Each row was made from one walk, in order. Every step used is in the known rows, and no mark comes twice. Write each row's walk.
In the rows, zero is written as 128.
Known rows:
pozas/lolapaf: [129 122 132  73 129 126 118 129 154 134 129 117 124 118 157 148 136 106
 124 128 142 118 123 118 123  83 141 123 119 159 133 152 126  91 134 130
 127 127 113 108 116 134 129 133 137 148 137 108 109  88 122 111 110 120
  99 105 110 128 114  99]
lolapaf/bezor/kidi/fisa/midus/dovukad: [129  70 136 148  97 155 120  83 131  88 152 101 117  92 169  81 124 106
 140 138 162 171 155 111  71 111  62  73 154 106 139 103  71 201 157 217
 179 139 145  93 129 130 145  89 106 131  92 104 124 157 132 118 133 136
 141 123 165 196 183  99]
kidi/fisa: [102  92 117 134 144 115 135 116  99 164 100 128 145 138 115  95 120 147
 142 128 158 125 121 121 116 159 171 117 105  79 148 138 127 140 138 145
 158 139 151 133 135 121 152 119 135 138 133 111  93 149 112 126 118 110
 139 151 185 169 146 120]
midus/dovukad: [148 154 132 160 134 126 158 146 142  78 136 116 111 111 130 111 110 100
 121 104 134 154 156 140 159 155 108 100 189 151 177 136 128 156 125 139
 155 113 114 161 134 132 131 129 125 140 154 109 152 148 136 104 152 151
 110 109 131 130 139 142]
midus/pozas/kidi/dovukad: [154 108 141  81 124 172 149 107 136  99  79 198 114 123 131 160 114  80
  86 142 173 153 185 125  63 167  66 125 107 105 146 139 120 117 114  94
 145  66 133 175 157 153 126  98 126 126 102  83 175 157 121 105  96 171
  97 110  89 180 137 127]
lolapaf/bezor/kidi/fisa/midus: [115  59 133 129  95 164 110  72 128 111 137 105 128  95 169  81 133 122
 145 148 153 159 144 103  54  95  73  90 122  92 115 103  74 192 152 200
 173 149 150  75 130 123 139  83 113 129  83 117 110 148 133 132 123 115
 155 135 159 196 180  86]
lolapaf/bezor/kidi/fisa: [106  51 131 122  86 179 103  73 134 113 149 107 136  98 172  61 127 124
 151 148 177 153 135 114  51  96  88  85 110 105 136 106  86 178 150 184
 176 148 159  73 106 126 148  98 104 125 112 129 103 154 140 139 111 127
 143 144 167 188 197  92]
lolapaf/bezor: [121  82 130 117  86 170 143 101 151 103 149 131 137 100 177  98 134 128
 159 144 148 124 139 151  78 106  96 109 121 124 105 119 107 166 146 138
 153 141 126 100 118 120 129 113 101 122 117 146 126 139 148 117 130 138
 139 135 152 148 166 116]
bezor/kidi: [129 113 140 130 112 146  85 113 125 123 148  87 115 124 138 102 118 114
 108 122 137 160 135  90 108  95  96 110 139 150 153  96 105 137 130 178
 129 132 148 100  99 144 128 107 129 123 112 121 127 120 137 157 111 124
 123 129 117 144 150 110]
fisa/midus: [153 134 123 142 141  92 126 132 113 119 113 132 108 130 127 174 143 124
 111 133  91 134 140 110 127 133 100 125 139 107  86 128  97 151 131 157
 130 131 114 125 178 126 111 110 138 125  91  95 149 121 113 109 144 117
 135  98 116 147  92 125]
lolapaf/bezor/kidi: [120  79 133 121  72 184 109  85 146  90 165  98 125 104 180  83 133 115
 145 144 158 155 147 119  62  72  65  98 129 136 123  93  92 173 147 175
 151 141 143  77  95 132 126  98 100 122 106 147 126 135 155 142 125 139
 140 133 136 161 187  96]
bezor/lolapaf/pozas: [139 158  81  77 126 180 113 101  92 118 117 148 117 173 115 125 126 135
 139 121 120 136 143 154 117 136 155 105 130 127 100 103 139  86 185 114
 188 135 141 106  80 112  95 157 136  82 217  81 132 108 157 145 134 128
 103 149 102 171 119 131]
lolapaf/pozas/kidi/fisa: [131 127 101 117 134 174 130 147 110 109  91 154  81 138 112 114 135 125
 132 140 175 153 151 114  75 142 156 106 119  86 185 116 119 119 167 123
 147 135 136 120 120 161 145 145 128 125 113  76 132 133 142 123 153 125
  89 136 166 187 135 144]
kidi/fisa/lolapaf: [134  76  87 108 148 113 129  92  97 168  94 150 149 146  99  83 116 149
 135 155 170 136 114 119 107 151 170 107  82 126 150 141 117 112 138 144
 183 136 147 126 102 107 160 121 131 118 141 136  72 155 142 134 100 129
 129 199 148 172 141 153]
bezor/kidi/dovukad: [136 114 140 109 105 134 108 130 118  96 131 114 101  92 150 120 108 103
 110 130 178 173 145  92  95 104  81  92 145 172 149  98  87 142 132 185
 112  92 143 122 101 127 117 102 123 164 117 123 122 135 134 155  75 163
 130 124  86 139 176 116]
lolapaf/pozas/midus/fisa/kidi/dovukad: [146 123  87  94 136 103  81 153 131  50  93 144 112 108 113 243 112 158
 136 154 179 140 120 140 148 164 131 111 180 115 184 106  99 129 167 101
 104 122 122 116 152 116  25 167 103 162 115  85 132 118 156 157 120 141
  84 121  64 154 138 197]
fisa/midus/dovukad: [169 152 130 169 150  87 146 145 127  81 125 127  97 112 129 159 125  98
 109 117  94 149 165 122 156 152  79 106 190 122 133 134  96 177 127 170
 147 119 108 150 176 128 120 109 132 138 106  82 176 135 113  86 164 130
 130  85 116 149 103 130]
bezor/kidi/fisa/lolapaf/pozas/midus: [156  78  90  99 134 146  46  79  95 121 110 105 132 150  97 118 108 140
 113 147 182 170 122  88  89 140 111  87 120 133 190  91  92 106 148 176
 171 141 164  90  95 143 107 119 118 111 133 118  78 133 160 167 105 107
  97 193 107 205 150 159]
fisa/kidi/bezor/lolapaf: [116 110 113  60 119  98 133 131 149  81 162 169 152 119 115  94 129 125
 113 120 130  90 175 150 135 130 163  97 132  88 143 123 164 145 189  88
 176 108 150 110  83  81 108 146  95  78 148  91 197 101 134 145 107 174
 155 137 103 113 159 177]
bezor/lolapaf/pozas/midus/fisa: [138 126  68  95 142 156  79  82 110 102 104 128 139 163 103 195 129 153
 130 132 141 147 112 162 142 170 148 114 140  97 130 105 134 101 192 109
 168 145 137 102 113 104  55 170 127 100 201  81 114 123 146 173 123 101
  89 124  73 177 117 161]
fisa/lolapaf/pozas/midus: [192 119  67  93 144 139  77  99 119  98 110 162 139 166  88 177 118 141
 127 160 158 149 127 122 110 160 119 110 119 172 163 105 113  66 135 108
 152 144 124 106 105 130  70 154 115  98 153 128  90 115 188 139 126 127
  78 203  54 167 106 204]
lolapaf/pozas/midus/fisa/kidi: [146 121  86 103 137 111  68 143 130  68 101 120 121 131 108 229 123 166
 131 148 153 133 108 142 149 162 137 122 179 100 190 107 116 115 171 112
 119 149 123 107 152 131  33 169 108 137 114  86 138 109 162 163 148 121
  80 129  80 150 123 192]
fisa/lolapaf/bezor/kidi: [163  70  92  91  91 173 111  59 137  98 152 137 135 121 151  79 119 114
 133 178 167 161 146 116  67  75  82  96  86 193 119 105  89 128 143 161
 170 131 136  79  57 117 138 100  97  94 132 157  90 136 182 147 105 154
 130 198  96 161 165 152]
fisa/lolapaf: [172 103  87 100 134 129 129  94 116 139 117 160 138 146 110 114 118 127
 124 164 145 143 132 125 113 114 129 118  91 192 123 134 122  92 130 126
 150 121 126 122  86 116 139 121 123  99 152 148  98 133 156 134 106 150
 120 186  92 130 120 170]
bezor/lolapaf/pozas/kidi: [140 150  91  89 126 210 120 102 120 103 105 156  97 162 113 111 136 114
 125 125 142 157 156 147  93 137 150 101 114 106 123 110 143 102 193 112
 183 122 137 112  80 125 118 155 129  87 194  76 149 120 144 137 141 137
  94 122 113 179 129 138]

Write each row's walk:
[116  91  81  84 126  87 116 131 141  85 132 152 133 105 119 144 140 156
 127 144 150 108 137 155 157 114 187 113 140  91 152 122 140 130 210 114
 154 127 125  98 100  79  91 162 115 101 139  75 158 116 138 181  91 153
 132 111  89 111 146 199]  midus/fisa/kidi/bezor/lolapaf/pozas
[111 110 113  87 124 137 142  94 151 122 175 176 164 142 117  97 150 127
 111 105 135 110 162 149 115 141 150 113  87  85 132 110 172 118 162  95
 180 124 147 104  70  89 135 152 120  66 180 104 146 125 128 151  84 130
 162 122 106 130 141 162]  kidi/bezor/lolapaf
[122  98 124 105 122 171 165 108 179 106 158 187 114 126 118  85 157 109
  89 123 163 150 188 134  74 129 141 103  74  63 143 118 169 145 174  99
 163 112 145 113  77 124 170 144 109  93 139  89 172 151 107 138 108 144
 136  94 121 142 145 171]  pozas/kidi/bezor/lolapaf
[138  89 123  32  93 191  86  53 144 129 122 129 154 121 183 152 130  87
 106 130 141 128 154 112  56  96  30 121 117 147 132 133 107  89 122 132
 179 111 128 110 131 150 110  85 122  93 107  94 138 105 148 111 107 141
  89 129  82 199 133  71]  midus/pozas/lolapaf/bezor/kidi
[165  72 101  87  83 167 119  70 137  88 131 152 122  96 161  81 111 111
 133 179 191 172 154 117  53  85  68  85  91 211 118  97  79 135 142 162
 158 113 138  89  59 110 134  98 101 115 134 152  88 146 181 146  73 172
 136 188  85 156 180 156]  fisa/lolapaf/bezor/kidi/dovukad
[148 136 103 105 120 167 140 151 157  86 149 181  86 127 118 119 152 113
 110 128 168 145 173 111  78 126 135 110 120  89 193  96 137 100 164 103
 140 127 128 109 100 154 131 159 121 105 107  82 146 116 152 127 139 138
 100 123 119 146 131 182]  lolapaf/pozas/kidi/bezor
[167 108 127 111 141 133 131  94 146 118 116 188 121 137 125 179 155  99
  68 130 106 132 191 101  74 158  53 128 109  60 119 128 122 137 121 121
 160 105 120 139 187 141 129  99 127  85  63  63 203 133 105  95 126 129
 128  97  96 173  91 142]  fisa/midus/pozas/kidi/bezor
[114  82 139 141 143 161 158 120 136 134  94 152 102 127 118  82 136 113
 114 140 181 153 145 113  71 143 158 108  93  57 170 139 136 164 154 139
 144 120 140 138 129 147 185 123 125 146 101  97 144 168  98 120 126 130
 121 115 185 169 155 140]  pozas/kidi/fisa
[151 107 129  93 123 184 127  89 141 127  97 164 126 147 126 147 133  93
  80 130 139 146 167 114  70 159  72 137 112  93 149 141 134 112 119  94
 161  95 132 157 149 165 136 101 127  95  87  84 181 147 122 104 125 147
  94 118 117 180 119 126]  midus/pozas/kidi
[117  87 117 111 130  67 121 136 136  94 114 112 126  91 130 154 122 152
 130 162 136 128 109 140 168 103 164 127 150 112 146 145 122 166 176 136
 112 123 120 113 136  92 104 133 117 144 103 107 158 129 126 163 107 158
 124 104 111 103 145 167]  midus/fisa/kidi
[117  78 117 125 143  66  82 114 161  76 104 109 151 104 108 227 125 163
 114 155 153 125  99 149 174 171 134 129 169  79 182 130 119 171 156 109
  97 140 128 121 171 106  49 156  91 161 103 107 146 139 122 167 121 113
 108  97  85 133 134 196]  pozas/midus/fisa/kidi
[147 144  99  73 120 197 136 111 113  82  95 177  80 146 122 125 127 105
 123 132 161 168 170 145  87 140 147  94 116 119 118 109 130 108 200 104
 169 107 142 122  80 120 112 153 132 114 199  69 153 132 144 142 116 154
  97 122  90 174 138 141]  bezor/lolapaf/pozas/kidi/dovukad
[150  73  82 121 142 101 123  91 123 136 103 136 134 117 123 153 131 154
 124 178 162 152  97 132 149 112 149 138  99 166 130 129 113 105 146 142
 131 136 112 112 100  97 140 131 126 121 129 140  70 149 140 169  82 132
 120 131  82 123 117 187]  midus/fisa/lolapaf
[140 130  85 101 147 177 123  95  96 115  88 167  92 164 112 121 137 121
 121 129 137 165 159 133  90 148 155  92 115  63 110 114 127 124 207 135
 197 131 138 104 108 119 118 141 136  91 171  52 145 131 124 133 137 121
 106 122 125 203 118 130]  bezor/lolapaf/pozas/kidi/fisa/midus
[129 131  88  47 116 111 123 145 145  72 156 178 143 123 112 107 132 121
 120 121 127  93 179 146 133 128 163  99 135  95 154 114 156 139 202  93
 185 120 146  96  88  93  88 163  97  70 154  77 195  90 155 142 114 172
 136 149  99 125 149 186]  fisa/kidi/bezor/lolapaf/pozas
[131 130  68  69 135 134  74  91 114  76  97 132 135 145 103 192 126 149
 133 138 130 133 121 164 151 161 157 104 156  95 139 111 131 112 205  99
 171 135 139 101 105  97  43 173 111  95 187  67 148 110 149 174 126 123
  89 129  69 167 129 173]  bezor/lolapaf/pozas/midus/fisa/kidi
[132 128  83  90 134 200 122  97  98 113 100 163 104 170 108  97 133 124
 132 132 154 157 160 143  83 151 169  95 102  79 135 120 147 117 201 118
 198 135 154 113  84 121 131 154 135  88 191  61 131 134 127 145 127 130
  99 139 135 193 137 133]  bezor/lolapaf/pozas/kidi/fisa
[163 109 117  80 123 137 109  80 137 128 102 147 141 126 166 199 153  97
 110 136 100 115 159 106  79 118  32 128 132 113  72 144  91 121 120 133
 176 122 106 114 185 141  94  84 140  98  78  77 162 105 121  80 129 124
 105 108  83 185  90  77]  fisa/midus/pozas/lolapaf/bezor
[127  50  85 104 124 144 134  67 110 151 103 169 156 132 132  71 120 141
 157 173 186 133 131 138  77 133 148 100  79 124 136 136 109 129 142 153
 188 142 152 101  97 106 163 111 115 109 138 142  67 166 150 126 100 133
 141 195 159 189 165 143]  kidi/fisa/lolapaf/bezor
[143  47  87 127 126 131  61  49 150  86 123 110 153 111 123 200 129 158
 117 175 183 170  98 132 116 140  85 115 122 130 159 105  96 140 142 147
 129 151 129  80 125 114  73 133  92 132 115 137  88 163 147 182  96 107
 102 130  61 164 146 195]  pozas/midus/fisa/lolapaf/bezor/kidi
[157  94  72 111 160 121 106 101 100 121  89 157 139 148  87 137 100 138
 134 143 185 153 129 128 120 194 150  85 134 122 211 123 117 103 138 141
 192 143 142 127 117 124 112 144 123 116 162 100  76 153 163 126 128 123
  92 194 125 206 135 190]  kidi/fisa/lolapaf/pozas/midus/dovukad
[140 120 114  49 125 149  98  86 138 145 105 142 152 151 150 184 130  93
  94 120 126 110 141 120 104 138  71 139 114 143 132 156 127  64 110  98
 166 103 124 141 147 146 105 106 141  92 130  86 139 102 132  98 110 130
  82 131  80 170 101  90]  midus/pozas/lolapaf
[160 147 114 103 117 180 141 160 130  62  99 179  60 111 133 134 126 104
 123 146 189 173 168 113  75 130 125 102 141 127 161 106 105 117 165 113
 128  99 119 131 113 157 113 147 122 156 121  88 154 136 151 122 129 162
  86 127 110 153 146 152]  lolapaf/pozas/kidi/dovukad
[132  79 129  59  90 176 102  93 169 110 160  91 126  89 201 106 143  98
 136 143 163 128 136 112  70  42  81  92 116 166 121 114  97 125 148 169
 145 138 125  64  90 139 128 111 115 145 115 121 107  97 138 123 108 140
  99 116 115 148 153  74]  pozas/lolapaf/bezor/kidi
[167 165 101 128 137 142  84 142 134  55 118 129 112 145 103 202 111 132
 126 112 154 153 139 141 148 191 102  99 201 127 210 105 115 114 140 106
 136 149 120 127 149 148  53 166 113 134 142  82 137 118 161 115 179 117
  65 137  94 175 118 175]  lolapaf/pozas/midus/dovukad
[132  87 123  98 135 176 128  75 118 144  76 168 133 154 116 132 123 101
  86 138 155 144 160 112  63 177  94 136 103  61 164 145 134 116 128 108
 177 103 151 161 157 159 155  95 133  98  98  79 163 161 108 111 121 137
  94 129 140 202 129 118]  midus/pozas/kidi/fisa
[124 117  76  93 134 135 105  85 156  93 153 177 159 145 101 169 148 156
 113 112 156 119 142 155 132 167 157 107 119  72 163  86 160  97 178  86
 163 140 146  83  91  88  82 178 109  81 172  85 123 127 137 177  87 107
 117 111  77 152 129 197]  kidi/bezor/lolapaf/pozas/midus/fisa
[114  71 115 118 148  59  84 118 177  70 134 135 167 104  99 222 137 164
 106 139 161 108 113 147 165 172 135 124 155  64 190 119 137 167 156  99
 106 143 136 105 158 104  60 163  87 154  95 103 148 139 115 169  97 120
 121 100  83 128 138 218]  pozas/midus/fisa/kidi/bezor
[186 138  69  85 123 151 105 112 106 116 119 166 117 157 105 124 119 134
 133 163 150 147 135 122 109 121 134 115 107 198 146 113 109  60 143 123
 163 130 122 105  80 130 108 140 130  81 154 135  91 114 193 135 122 152
 100 210  76 149 113 179]  fisa/lolapaf/pozas
[110  79 101  91 131  72 135 116 157  90 137 152 149  93 119 138 137 151
 120 142 147 109 134 155 161 115 184 118 130  88 142 132 147 151 200 117
 149 116 132  95  99  68 116 148 107 112 127  90 161 129 123 177  78 156
 149  96  95 101 150 189]  midus/fisa/kidi/bezor/lolapaf
[140  67 116 128 145 155 149 102 128 135  94 174 108 136 101  72 130 113
 114 169 193 167 153 114  59 133 161 110  65  94 169 141 129 140 157 139
 159 124 145 129  98 135 192 119 121 123 113 107 119 169 121 125 116 136
 108 158 158 174 149 160]  pozas/kidi/fisa/lolapaf
[116  80 103 103 146  84  87  93 169  77 129 140 169 117  98 212 134 162
 107 139 157 115 119 163 164 174 142 114 145  57 163 124 143 161 176  97
 135 135 141 102 134  87  54 166  89 126 136  91 154 138 119 178  93 119
 119  94  73 139 142 214]  pozas/midus/fisa/kidi/bezor/lolapaf
